(in the rows, 128 means zero)
Known rows, with every step that occurs:
zeri > zetu > sopepak > semarez > dozirot: [117 120 124  98 116 102 122 225 111 118 114 142 130 115 145 132 136 140
 115 162 158 127 140 159 111 132 126 133 135 111 102 162 141 142 106 118
 173  64 158 122  79 123]
sopepak > semarez: [113 126 121 120 121 110 134 119 122 122 105 137 126 117 144 135 100 137
 138 139 159 126 142 137 119 121 118 128 143 105 115 150 132 122 136 130
 180  88 158 125 124 139]
vamag > dozirot > semarez > tezo: [112 118 132 138 149 127 136 201 126 127 117 134 140 102 149 123 122 150
 109 130 148 132 153 121 109 122 134 138 116 145 141 158  85 110  74 132
 138  68 143 129 129 174]
dozirot > zetu > sopepak > semarez > vifa > vupe: [131 143 113 123 127  98 145 137 107 135 102 127 133 118 139 143  89 139
 140 168 154 121 146 154  96 136 103 133 164 126  91 145  99 149 111 125
 185  67 152 105 102 139]
vifa > semarez > tezo: [134 111 127 120 131 116 147 141 130 138 110 140 115 106 150 114 105 145
  86 145 156 114 143 125 111 119 125 117 126 142 103 136  88 117 111 121
 167  75 146 124 152 180]
vupe > sopepak > zetu > zeri: [120 133 114 119 117  90 138 140 113 109 125 147 154 132 143 118 125 135
 145 151 153 112 145 134 130 128 106 154 130 116 105 150 122 116 121 113
 157  91 168 123 119 135]
vupe > sopepak > semarez > tezo: [115  97 125 112 118 121 130 133 129 129 113 127 130 105 146 116 123 145
 151 165 156 124 136 136 111 116 124 132 129 119 129 152  99 116 106 110
 167  98 154 121 107 169]
nuza > vifa > zetu > tezo > tolem: [ 69 105 105 131 128 109 167 133 113 126 110 151  97  79 149 136  71 108
 105 172 137 117 144 135 138 129 126 134 120  90  72 133  95 131 130 126
 150  95 151 121 104 183]
rosafo > zetu > sopepak > semarez > tezo: [ 98 122 126 111 120 102 122 164 145 133 112 130 132  86 144 131 131 143
 118 176 168 138 141 127 103 125 120 131 131 130  94 147 107 156 103 117
 175  72 149 111 136 134]
vamag > dozirot: [108 128 115 128 136 112 131 189 132 110 110 146 119 112 148 125  96 131
 114 129 152 121 147 134 117 128 118 146 138 128 134 150 110 106 115 135
 141  72 155 128 150 135]
nuza > vifa > zetu: [100 126 119 123 124 109 156 137 117 112  94 151 104  94 147 133  89 123
 114 164 136 124 144 131 122 101 115 147 138 118  80 140 118 127 110 130
 151  81 163 122 138 180]
nuza > vifa > zetu > rosafo: [100 138 114 122 116 111 171 111 118 112  99 153 110 100 142 137  89 116
 119 175 130 124 144 125 127 104 109 148 128  93  68 151 109 134  94 127
 150  78 165 122 143 210]
semarez > vifa > vupe > sopepak: [130 114 113 116 122 112 151 146 115 122 115 134 105 109 139 118  88 134
 148 166 136 120 143 162 103 124  97 139 147 134 121 145  90 129 121 118
 155  84 158 107 147 178]
nuza > rebab: [115 102 121 118 129 101 142 144 130 115 103 143 122 107 147 129  89 136
  78 140 148 119 155 127 115 116 114 129 136 124 110 146 109 127 143 133
 154  81 162 127 155 158]
sopepak > zetu > zeri: [113 151 118 126 123  82 148 141 115 114 116 149 148 135 145 134 108 138
 117 134 156 115 150 126 131 131 107 137 136 118  93 153 128 118 126 125
 170  87 164 125 132 135]
vupe > sopepak > semarez: [121 107 116 114 115 119 125 116 121 116 114 134 132 117 142 121 116 135
 170 156 157 122 137 147 119 115 114 146 139 103 127 148 128 122 129 119
 165  92 162 121 109 139]
zeri > zetu > sopepak: [129 127 129 118 118  96 127 231 124 118 116 155 120 101 145 133 116 125
 114 148 160 129 142 144 127 130 115 146 122 117  85 157 131 145 115 117
 155  67 161 130 122 106]
dazu > tezo > tolem: [ 86 113 131 119 131  99 147 155 117 120 113 141 115 112 138 145  91 135
  87 133 164 105 150 146 119 134 118 123 103 116 120 163 120 121 136 132
 143 112 147 125 144 152]
dozirot > zetu > sopepak > semarez: [133 139 122 127 132  96 129 140 117 127 105 138 147 121 143 140 111 135
 143 148 172 125 144 136 114 129 120 142 139 115  91 149 127 139 120 127
 172  73 157 122  93 103]
dozirot > semarez > tezo > tolem: [111 110 144 132 145 110 156 151 104 145 121 136 128  96 141 132 100 141
 111 138 153 123 157 133 116 129 139 114 103 133 109 153  91 118 110 128
 147  91 140 125 120 169]
vupe > sopepak: [127 104 122 121 124 111 135 148 125 113 117 143 117 112 144 114 111 131
 150 146 152 123 140 143 121 118 116 149 124 121 119 148 115 118 129 120
 144  89 163 124 138 140]
vamag > dozirot > semarez: [121 128 124 138 145 125 129 188 118 114 116 141 142 114 145 126 113 139
 120 118 148 132 154 131 116 124 125 152 125 129 142 154 110 113  97 139
 135  65 150 131 134 142]
rosafo > zetu > sopepak > semarez > dozirot: [ 99 121 118 100 123  98 121 167 127 116 114 133 129 106 141 129 135 143
 115 174 160 138 141 152  98 130 122 133 138 130 104 146 131 153 114 127
 168  64 154 106 128 117]
nuza > vifa > semarez > dozirot > zetu > zeri: [141 138 115 132 132  96 159 106  95 115 117 147 147 139 147 111 103 160
  65 134 138 111 147 133 115 106 130 133 135 143  69 137 105 131 108 132
 167  55 153 125  89 187]
vifa > zetu > rosafo > semarez > tezo > dazu: [101 162 124 113 132 110 164 145 136 134 121 150 105  95 143 136 112 141
 142 180 140 122 149 123 120 141 113 122 108 113  99 139  59 117  63 112
 144  74 147 113 189 222]
zeri > zetu > rosafo: [125 131 129 123 111 105 155 168 125 120 122 155 120 116 142 136  98 128
 118 149 145 122 141 137 134 128 111 139 118  85  83 170 120 142 106 121
 157  75 165 136 139 156]
zetu > rosafo > semarez > zeri: [151 131 126 126 135 116 143 102 129 130 118 155 102 115 137 134 103 146
 116 162 144 134 151 118 114 137 122 114 109 125 107 149  92 140  87 131
 166  72 156 120 188 196]
dozirot > semarez > zeri > zetu > vifa: [140 127 132 143 136 124 137 182  98 131 119 151 140 120 141 138 132 150
 117 144 143 130 152 129 127 126 121 134 115 126  85 165 105 158  79 133
 157  80 155 143 109 175]
sopepak > semarez > tezo > tolem: [ 90 113 131 115 126 106 147 126 113 145 111 131 122 101 143 136  85 140
 121 153 162 113 147 139 113 133 128 104 129 114 115 152 101 116 129 123
 175 101 145 119 106 164]
vupe > sopepak > semarez > dozirot: [115 102 116 100 123 118 128 135 112 113 117 130 127 124 144 114 130 144
 150 164 149 122 136 158 106 118 130 134 136 117 138 151 127 114 117 120
 161  88 159 116  94 156]
vamag > lopat: [120 128 126 128 135 111 140 155 107 114 105 144 125 118 141 125  79 128
 119 145 161 131 141 137 122 121 122 146 125 117 135 165 119 125 122 128
 156  83 157 127 140 138]
vupe > sopepak > semarez > tezo > tolem: [ 97  92 124 110 121 113 138 121 112 138 120 128 126  99 141 120 105 138
 148 168 159 112 143 149 113 128 129 122 126 111 130 149  96 113 126 111
 160 106 147 117  93 163]
vamag > dozirot > semarez > vifa: [125 145 115 132 150 126 134 206 115 118 113 136 131 116 143 130  95 132
 126 133 135 132 151 142  98 129 120 149 127 147 140 156  97 119  92 137
 141  68 149 125 136 175]
rosafo > zetu: [108 117 128 128 127 100 142 136 142 118 117 146 114 102 144 129 100 138
 110 151 153 135 144 135 118 122 118 139 132 127  94 145 118 149 128 135
 150  77 159 120 180 124]
vupe > sopepak > zetu: [128 114 117 115 131 109 142 149 126 112 109 143 137 124 145 121 107 123
 152 161 153 119 148 140 115 128 114 158 138 119 117 151 118 118 127 119
 138 103 168 120 125 126]
rosafo > semarez > vifa > zetu: [120 140 112 112 137 106 151 170 122 125 111 150  88 100 144 142  82 125
 139 192 131 128 143 149 109 131 109 126 129 131 101 134  92 134  91 131
 153  73 153 110 189 205]
zetu > sopepak: [126 130 123 117 127  93 127 188 127 120 107 147 116 104 143 129 111 123
 123 137 165 133 145 135 118 128 113 139 122 130  99 146 126 128 129 124
 156  73 158 122 142 115]
vupe > sopepak > semarez > dozirot > zetu: [125  97 121 118 136 112 138 117 106 117 118 129 146 137 146 117 124 150
 149 162 150 117 138 155 104 122 138 140 141 119 127 152 113 121 107 126
 153  84 160 117  73 140]
zetu > tezo: [111 104 116 135 132 111 146 147 135 124 117 145 108 104 152 130  96 124
 117 138 154 133 137 128 134 138 121 128 114 100  98 144 105 125 137 127
 162  89 153 131 134 150]
dazu > tezo: [102 117 131 121 130 105 139 162 133 111 107 141 119 116 144 141 109 141
  91 130 162 117 143 134 119 124 112 134 107 122 115 164 124 125 120 132
 152 100 154 129 161 161]
rosafo > semarez: [143 126 126 118 138 106 139 140 134 121 115 153 107 108 141 131  85 135
 129 152 154 140 150 138 118 130 118 121 119 123 107 138 108 130 121 136
 152  77 152 120 175 155]
sopepak > semarez > tezo > dazu: [103 150 129 116 130 112 140 129 133 137 107 129 127 108 146 128 112 153
 136 138 161 119 146 128 110 131 123 128 134 128 126 151  97 105 113 113
 177  96 149 122 125 163]
rosafo > semarez > zeri > zetu: [156 118 136 130 133 116 128 170 125 127 123 161 101 106 144 133 105 156
 103 163 145 129 149 133 119 135 131 124 120 136 108 150 106 150  87 128
 168  70 158 127 165 158]
nuza > vifa > vupe: [124 120 125 125 120 111 159 113 120 117  96 144 110 103 142 124  71 138
 101 143 141 130 153 137 113 107 108 135 152 121  89 143 111 134 127 133
 163  81 158 116 131 167]
rosafo > semarez > zeri: [154 121 131 129 144 115 130 125 129 129 114 153  96 109 142 131 102 153
 110 152 149 136 152 124 110 135 130 116 118 150 121 139 101 133  99 135
 166  75 156 119 184 168]

Rows:
[ 86 164 101 118 107  91 139 137  98 123 117 138 123 114 143 143 113 139
 143 170 137 112 133 144 127 121  94 126 146 112  94 144 117 125 104 119
 201  72 157 116 136 203] => sopepak > semarez > vifa > zetu > zeri
[134 123 135 134 119 112 146 146 120 127 120 156 112 113 142 134 112 143
  97 152 141 118 142 123 127 129 123 132 115 113  94 168 111 146  88 121
 173  73 167 134 149 172] => semarez > zeri > zetu > rosafo
[ 78  97 117 137 131  99 153 137 133 132 130 145 109  87 146 133  80 123
 104 158 155 126 143 139 130 149 126 126 115  98  86 138  98 152 148 131
 148  91 147 120 145 127] => rosafo > zetu > tezo > tolem
[140 124 130 102 127 108 157 187 122 118 130 158 113 122 140 131 105 141
 105 175 135 132 146 151 116 139 127 118 110  97  93 161 106 146  82 127
 140  63 154 124 143 191] => zeri > zetu > rosafo > semarez > dozirot
[128 102 119 119 115 119 152 113 119 111 105 141 114 101 140 109  90 136
 127 159 138 124 150 146 113 100 109 152 148 121 102 139 104 133 124 121
 148  87 162 113 116 169] => nuza > vifa > vupe > sopepak
[ 92 147 113 130 110  89 152 134 106 109 111 154 119 103 146 132 106 136
 109 154 136 120 143 125 140  99 106 143 133 114  69 140 121 126 105 126
 172  69 163 123 129 192] => nuza > vifa > zetu > zeri
[117 146 108 114 140 101 158 156 121 118  99 147 144 135 143 140  94 114
 139 153 157 124 152 131 119 139 101 133 144 108  81 151 110 131 128 132
 141 109 159 130 123 148] => sopepak > zetu > vifa
[127 136 115 141 143 112 108 164 117 124 106 137 145 119 146 135 128 151
 118 145 162 117 146 122 101 140 132 151 149 146 135 150 104 131  80 130
 175  58 156 120 101 111] => vamag > dozirot > zetu > sopepak > semarez > zeri
[107 138 123 138 126 109 147 190 136 124 128 152 116 101 152 130 107 134
 120 131 150 119 141 137 140 150 121 149 116  93  97 152  99 129 127 112
 156  87 157 138 115 132] => zeri > zetu > tezo > dazu
[147 136 110 136 141 108 159 118 110 130 109 146 147 138 146 127  93 134
 117 143 157 110 147 134 122 127 111 131 141 114  67 134  89 139 122 135
 147  77 149 136 116 160] => dozirot > zetu > vifa > semarez
[142 157 109 102 133 110 178 124 126 130 109 145 117 129 132 143  61 123
 135 193 132 126 161 146  98 152  94 118 145 104  93 148  77 146  96 127
 156  81 154 102 175 207] => sopepak > zetu > rosafo > semarez > vifa > vupe
[123 149 109 104 116 105 135 161 112 132 101 129 117 108 136 137  95 130
 140 164 153 129 145 158  98 133  94 125 158 124 105 145 111 141 122 120
 191  70 150 104 126 155] => zetu > sopepak > semarez > vifa > vupe
[111 124 111 119 135 104 165 116  92 128 105 129 148 143 143 135 106 157
 134 161 150 117 148 156 106 132 113 111 167 104  88 148  92 139 105 141
 164  82 147 117  76 173] => sopepak > semarez > dozirot > zetu > vifa > vupe
[110 112 111 130 141 109 154 146 134 121 108 146 129 119 153 136  94 114
 121 150 154 125 146 124 128 150 121 136 126  99  98 148 107 126 135 126
 156 102 158 127 121 134] => sopepak > zetu > tezo
[ 98 143 109 132 145 126 141 215 107 118 112 139 124 107 146 137 108 127
 134 160 126 122 148 145 108 124 113 155 135 138 134 149  93 116  68 135
 140  59 151 119 149 190] => vamag > dozirot > semarez > vifa > zetu
[125 121 108 108 120 121 131 135 118 120 110 128 120 117 139 124  99 128
 170 171 143 124 136 158 101 121 108 144 142 119 129 151 112 126 123 115
 169  96 159 115 111 172] => vupe > sopepak > semarez > vifa
[139 115 115 106 134 121 153 133 113 114 101 144 112 121 145 107  91 140
  69 147 137 121 149 142 101 105 132 131 138 141  92 134 113 125 121 132
 157  71 153 119 115 187] => nuza > vifa > semarez > dozirot
[118 134 122 120 122 104 150 205 119 120 115 153 129 117 145 137 101 125
 126 149 152 125 143 144 134 129 103 134 129  97  72 160 113 148 117 128
 145  89 157 142 116 155] => zeri > zetu > vifa
[129 129 128 128 110 122 136 122 114 131 116 147 126 120 140 140 118 149
 116 160 145 118 139 126 124 129 123 131 132  95 102 172 122 148  89 119
 195  78 165 132 121 173] => sopepak > semarez > zeri > zetu > rosafo
[106 148 111 130 144 107 155 150 139 124 111 144 132 119 151 133  97 121
 134 134 154 118 151 125 127 162 119 150 129 104 106 144  98 115 137 117
 153 107 158 125 121 126] => sopepak > zetu > tezo > dazu
[125 149 109 105 125 104 124 176 119 128 102 132 119 111 137 139  99 121
 142 159 156 131 141 150  99 131 107 134 139 127 107 149 122 137 123 118
 182  79 154 114 119 150] => zetu > sopepak > semarez > vifa
[ 87 145 115 131 111  82 144 146 105 117 122 154 117 107 148 134 123 141
 123 144 146 113 137 130 145 117 105 131 128 114  88 142 122 116 107 124
 176  67 160 123 157 168] => vifa > zetu > zeri
[106 113 109 157 151 113 144 172 136 118 121 143 136 115 157 129  93 132
 110 132 151 121 139 122 126 147 130 148 128 107 118 146  84 121 107 136
 141  72 151 134 108 132] => vamag > dozirot > zetu > tezo
[111  95 116  99 114 119 138 123 103 118 116 127 125 120 143 112 127 154
 142 165 144 119 141 168 104 120 116 124 157 112 138 145 112 118 117 121
 169  80 155 106  99 164] => vifa > vupe > sopepak > semarez > dozirot
[121  81 115 136 114 134 115 142 121 129 130 141 122 104 151 122 139 146
 134 174 147 118 130 135 133 136 132 144 122  96 121 153 104 149 102 107
 188  89 161 131  83 154] => vupe > sopepak > semarez > zeri > zetu > tezo
[ 95 139 109 108 113 108 133 144 114 116  91 143 121  92 142 139 114 118
 133 178 150 129 143 137 116 105 110 150 148 105  80 137 133 140 105 120
 173  72 160 114 101 154] => nuza > vifa > zetu > sopepak > semarez
[100 107 136 121 136  98 157 156 117 142 114 141 107  95 144 129  83 135
 104 146 157 115 149 135 116 136 131 109 115 134 108 150  93 112 128 124
 152 100 147 122 132 163] => semarez > tezo > tolem
[ 99  90 120 138 154  93 169 146 105 133 126 141 116 116 150 131  83 135
  95 148 150 113 145 146 121 157 150 114 113 111  96 146  90 124 130 135
 144  92 145 123  82 145] => semarez > dozirot > zetu > tezo > tolem
[101 138 112 117 132 104 153 170 114 123 105 144  93 102 147 142  91 121
 133 173 133 119 138 148 114 124 109 134 136 134  98 143 103 123 103 127
 159  80 160 116 168 189] => semarez > vifa > zetu
[121 132 108 120 107  99 156 107 107 107 113 144 151 123 140 114 103 141
 124 163 138 116 156 136 123 108  96 156 157 113  89 143 110 131 118 114
 162  87 166 111  97 165] => nuza > vifa > vupe > sopepak > zetu > zeri
[ 85 123 120 108 119 104 129 177 120 136 103 134 121  86 151 139 139 134
 135 184 160 124 136 130 116 123 116 127 135 122 100 143 108 124  84 111
 178  73 151 112 124 165] => vifa > zetu > sopepak > semarez > tezo
[143 137 123 114 128 109 155 124 135 122 119 155 111 116 136 135  87 128
 135 158 150 137 150 132 122 133 110 120 110  97  97 147 102 138 107 131
 148  73 152 123 178 181] => zetu > rosafo > semarez
[158 129 114 146 146 118 147  98 105 136 107 147 137 135 146 126 107 150
 100 145 153 107 148 121 115 130 121 127 140 143  77 137  81 144 103 136
 165  75 152 133 127 171] => dozirot > zetu > vifa > semarez > zeri
[138 130 127 134 141  86 137 169 122 123 109 147 134 115 145 135 107 130
 123 140 167 127 146 130 115 131 123 146 127 132  83 146 117 136 116 128
 149  70 159 124 122  99] => dozirot > zetu > sopepak
[137 110 119 109 135 113 144 150 111 121 114 143 112 125 148 112 110 145
  82 139 147 115 144 147 107 122 131 119 133 140 111 135 114 115 124 132
 160  64 150 120 142 163] => vifa > semarez > dozirot
[117  94 134 157 139 125 141 167  96 145 136 150 122  95 146 137 112 144
  88 144 144 121 151 131 137 150 147 127  99 109 103 158  98 151 105 126
 167  86 148 137  93 154] => dozirot > semarez > zeri > zetu > tezo > tolem
[137 134 125 141 139 122 132 169 135 133 135 159 101  98 149 130 112 153
 106 155 144 126 148 125 131 162 131 132 106 118 110 141  75 144  94 116
 167  78 152 129 147 156] => rosafo > semarez > zeri > zetu > tezo > dazu
[138 130 129 144 139 125 103 252 111 122 123 150 142 102 145 128 149 150
  95 137 148 128 153 127 114 132 132 160 118 149 130 164 111 143  61 125
 150  45 155 131 114 123] => vamag > dozirot > semarez > zeri > zetu > sopepak
[150 122 142 139 133 117 115 208 105 130 121 151 133 102 141 133 152 150
 103 140 153 133 152 128 119 127 132 148 110 145 102 162 122 155  80 123
 167  59 159 131 115 122] => dozirot > semarez > zeri > zetu > sopepak
[116 125 117  97 127 101 122 183 114 120 106 135 126 118 142 129 131 135
 124 152 161 132 142 151 103 129 124 124 133 128 118 150 136 124 118 125
 174  73 153 114 100 132] => zetu > sopepak > semarez > dozirot
[116 101 120 141 119 125 127 141 124 135 122 144 117 106 153 137 120 149
 104 159 148 122 133 125 132 142 133 126 127  96 104 158 110 150 107 119
 203  84 158 133  96 160] => sopepak > semarez > zeri > zetu > tezo
[140 136 128 131 144 116 148 166 110 127 111 137 124 117 140 134  94 130
 132 140 138 137 151 143 104 123 119 135 119 141 110 155 105 131 108 133
 156  79 153 125 140 175] => dozirot > semarez > vifa
[114 129 112 122 109  93 148 122 105 113 125 143 151 129 143 117 121 145
 138 151 150 108 150 140 130 128  94 145 156 110 106 146 110 121 119 113
 167  83 165 111 122 141] => vifa > vupe > sopepak > zetu > zeri
[145 118 139 146 145 123 132 129 105 131 113 143 123 114 142 128 126 155
 108 126 148 132 154 119 114 120 137 131 117 156 120 154 111 130  96 137
 171  75 157 128 147 159] => dozirot > semarez > zeri
[120  96 121 139 154 102 160 147 120 124 122 140 123 124 156 127 104 141
 100 146 147 126 138 135 118 144 146 123 117 118  97 148  93 127 112 135
 150  80 151 127  99 150] => semarez > dozirot > zetu > tezo
[128 114 113 121 113 129 121 150 106 124 119 143 139 120 141 125 140 145
 154 176 148 119 137 145 123 125 113 143 139 103 105 160 109 153  96 114
 172  95 163 134  86 171] => vupe > sopepak > semarez > zeri > zetu > vifa
[110 148 135 122 139 101 149 163 136 134 109 138 111 102 148 123 108 149
 120 128 156 121 149 125 114 132 123 130 120 146 117 151  84 102 112 116
 155  92 152 123 152 158] => semarez > tezo > dazu
[113 137 120 128 139 114 152 169 101 127 111 141 114 104 144 144 105 127
 141 165 129 127 146 146 113 118 116 140 125 134  99 149 103 129  86 131
 155  73 154 119 152 194] => dozirot > semarez > vifa > zetu
[129 125 104 103 136 114 151 160 105 123 109 143 126 134 144 115 112 136
  99 146 148 116 144 149 111 127 115 114 135 126  89 138 100 125 121 135
 147  74 146 126 123 188] => zetu > vifa > semarez > dozirot
[134 153 113 121 136  96 134 157 115 131 104 131 136 121 140 144  95 128
 145 163 158 125 142 146  96 134 115 142 141 130  93 152 112 143 113 123
 174  74 156 117  96 134] => dozirot > zetu > sopepak > semarez > vifa
[111  99 114 133 144 111 151 119 116 127 116 132 135 128 154 132 110 145
 115 156 151 124 135 138 116 141 143 121 131 101 104 149 102 128 115 135
 174  82 149 125  71 150] => sopepak > semarez > dozirot > zetu > tezo
[137 145 115 137 148 112 151 147 135 117 123 153 136 127 140 134  82 135
 131 154 145 128 152 129 114 142 119 143 125 100 114 149  80 131  77 140
 126  56 149 125 155 164] => vamag > dozirot > zetu > rosafo > semarez
[110 125 117  99 132 105 164 147 115 118 120 154  97 113 142 136 113 133
 126 193 130 126 143 145 117 131 120 114 115 100 102 142  95 128  71 131
 140  61 151 110 177 216] => vifa > zetu > rosafo > semarez > dozirot
[149 141 118 113 142 107 146 164 131 125 113 147  96 113 139 135  68 128
 132 166 141 137 149 149 102 135 112 120 121 139 106 143  94 135 115 132
 152  82 151 115 177 183] => rosafo > semarez > vifa
[129 124 114 110 123 112 157 122 128 113 113 145 143 131 138 125 108 114
 159 169 147 117 147 134 118 131 109 158 129  95 105 159 111 124 113 114
 136  99 170 122 132 154] => vupe > sopepak > zetu > rosafo
[140 122 134 129 124 104 116 214 118 125 114 156 112  99 146 131 131 142
  94 149 156 124 145 129 120 132 126 141 122 147  98 158 124 149  96 118
 172  66 164 127 133 117] => semarez > zeri > zetu > sopepak
